Known rows, with every way that one mark hangs from another
U{A D L{P{G}}}: [-12  65   1  -8  22 -11  18  -7  -4  16 -36  -8  14  28   1   7   1 -11
  19  22  16 -29 -36 -30 -16  -4]
D{U{A{P{G Y}} L}}: [ 14  58  25   3  40 -34  -5   7  -6   6 -39   1  28  22  -3 -16  -1 -27
  -8   8  23 -29 -34 -27  -8  -1]
A{P{G L Y}}: [  4  61  15   8  35 -14   5   7 -12 -16 -30   2  18  39  23 -20  -4  22
  18  -1   3  -8 -33 -52  29  -1]
P{A V}: [ 30  14   9  -4  25   8  -3  16  17 -20 -53   7  20  38  23 -16 -41  -8
   2  -9  17  -2 -31 -21   7   7]
G{P{V}}: [  7  11  21  25   6  16 -14   4  22 -19 -36  -7   1  29   8 -23 -24  -6
  17  -2  15  -5 -15 -17  -1   1]
P{A G V}: [ 27  20  12   7  36   8   9   5  11 -30 -72   1  12  43  36 -18 -43   2
   9 -13  26  -9 -49 -32  19   9]
L{P{A G V{U{D}} Y{T}}}: [ 16  48  19  16  26  22  34   4  10 -43 -79   6  20  49  33 -45   6 -11
  35 -17   0 -21 -63 -50   8  12]
A{P{V{U} Y}}: [ 25  26  15  14  28  16  -8  13   1 -28 -33   6  35  40   7 -40 -11 -29
  26  -1  14 -10 -24 -24   9  10]
U{A{P} D}: [ -2  37   6 -16  17  -9  -6  13  -3   8 -18   0  43  26   1  -7 -12 -35
   4  20  15 -22 -15  -1 -18  -3]
T{Y}: [ 20  17  -4  -1   0  15 -17  11   8  -7 -14  13  12   2   5 -27 -11  11
   8   0  -5 -20  -9 -27   9  -5]
P{A G L}: [ 20  56   0  -1  43 -15  12   9   4 -20 -51   6   2  36  33  -3 -31  21
  -2 -13   6  -8 -38 -51  17  -7]
P{A G V{U} Y}: [ 37  33   8   9  53  20  13   5  13 -51 -75  10  27  45  31 -33 -30  -9
  17 -23  22 -19 -67 -42  15  17]
L{P{A Y{T}}}: [ 13  55  20  -7   5  -7  16  12  12 -25 -45   7  13  24  28 -37   1  20
  13 -21 -10 -16 -29 -41   9  -8]
A{P{G L V{U} Y{T}}}: [ 26  55  22  28  24   3   1  14  -1 -41 -55   1  13  64  24 -40   7 -14
  27 -13  -1  -5 -43 -57  23   8]
L{P{A G Y}}: [  4  57  16   0  37  -1  31  -2  -1 -27 -58   4  16  25  40 -32 -16  31
  21 -18   9 -22 -45 -48  20  -5]
U{A D L V{P{G Y{T}}}}: [  5  75  16  -8   4   7  -8  -3  13   0 -37  -9  17  41  -6   2  24 -44
  18  11  18 -23 -71 -16 -12  19]
V{U}: [ 29  21 -20   1  16   8  -6   1  11 -11  -7   7  14   1  -2 -28 -26 -23
  10   0  16 -27  -6 -15 -11 -11]
P{A V{U{D}} Y{T}}: [ 34  32   9  -3  15  20   4  20  26 -37 -56  18  35  48  10 -31   0 -31
  15 -19  -6 -18 -59 -32  -7  20]
V{P{L Y} U{A}}: [ 29  77  -1   4  35   4  -7  19  16 -24 -32   3  16  29   3 -25  -2 -31
   0  -6   6 -18 -24 -36 -15   1]
P{Y{T}}: [ 19  33   2 -12 -11  -8 -10   7  18 -15 -14  11  13  11   7 -31   3  17
  11 -14  -6 -20 -33 -29   7   1]
A{P{G L V Y}}: [ 11  49  24  19  37  -1   2  10  -8 -23 -52   2  19  61  27 -24  -7  12
  22  -1  10   2 -42 -55  33  12]
D{U{A{P{G L Y}} V}}: [ 18  57  35   2  42 -19 -10   3 -10  -1 -40  11  37  29  13 -19  -2 -43
  -9   4  34 -13 -43 -23   0  -6]

Rows
[ 11  44  28  10  38  12  29   1   3 -34 -79   5  16  46  43 -34 -19  22
  25 -17  17 -11 -54 -51  25   7]  L{P{A G V Y}}
[  5  65  20   0  30  -8  10   0   2  -9 -62  -8  13  49  15 -10  -5   3
  18   1  24 -16 -51 -44   5   4]  U{A L{P{G V Y}}}
[ -1  69  25 -15   7  -7 -13   1  -5   0 -33  -4  33  52  -5   4  20 -45
  18  16  18 -18 -65 -15  -6   9]  U{A{P{G Y{T}}} D L V}
[ 38  77   6  12  20   5  -1  28  25 -43 -46   5   3  35  15 -34   3 -21
   5 -22 -19 -12 -32 -49  -1   5]  V{P{A L Y{T}} U}
[ 24  51   6   3  16   8   2   4  17 -25 -59   1  21  55  -1 -18  13 -33
  21  -6  12 -28 -75 -39  -9  22]  P{G V{U{A D L}} Y{T}}
[  4  66  13  -4  30  20   6  -6   7  -4 -41  -2  21  38  -2   8   6 -28
  26  12  16 -15 -73 -25   3  25]  U{D L V{P{A G Y}}}
[ 16  45  32   4  15  -7  -8  14   3 -31 -62  -8  24  55  29 -33  -8 -15
  11 -12  18 -13 -46 -27  12   6]  U{A{P{G V Y{T}}}}
[  6  59 -11  -7  22   1   6   4   5   8 -21   0  22  21 -17  -6  -1 -46
  15  20  12 -33 -19 -19 -36  -8]  V{U{A D L{P}}}
[  7  22   1  25  28  30  29 -10   0 -14 -51  -1  13  29  19 -36  -9 -20
  41  10  21 -24 -34 -37   3   4]  L{P{G V{U{D}}}}
[ 16  34   7  18  29  14  -4  19  -4  -9 -29   5  28  52   1 -18  -7 -43
  22  16   4   0 -14 -32   0   6]  A{P{L V{U{D}}}}
[ 12  58  23  21   8   9 -13  21  28 -34 -49   3  14  59   0 -22  17 -32
  12 -12  -9  -8 -44 -42 -21  10]  G{P{L V{U{A D}} Y{T}}}
[ 16  53  30  21  16  -6  -1  14  -1 -31 -55   0   9  65  30 -31   8  10
  23 -10  -3   3 -45 -57  33  10]  A{P{G L V Y{T}}}
[ 18  77  -1  16  54  19  24  11  10 -34 -55   5  20  38  16 -21   1 -17
  19  -5  -5 -23 -57 -52  -1  18]  V{P{A G L Y} U{D}}
[  4  61   8  -2  26  14  -3  -2   5   3 -37  -4  19  37   9   2  -2 -45
   9  18  28 -11 -50 -16  -9   5]  U{A D V{P{G L}}}
[ 20  40  12  -9   9  12 -23   1  15  -4 -25  -7  15  17   9 -13 -21 -50
   0   8  37 -13 -23   8 -11  -5]  U{A V{P}}
[ 27  38  30  24   9  17  -9  20  34 -57 -65   1  10  47  17 -40  -9 -22
  14 -30  -4 -12 -42 -32  -6   8]  G{P{A V{U} Y{T}}}
[ 35  52  10   6  15   0  -7   5  18 -36 -62  -2   9  52   9 -25   1 -25
  15 -15  17 -24 -66 -41   0  13]  P{G V{U{A L}} Y{T}}
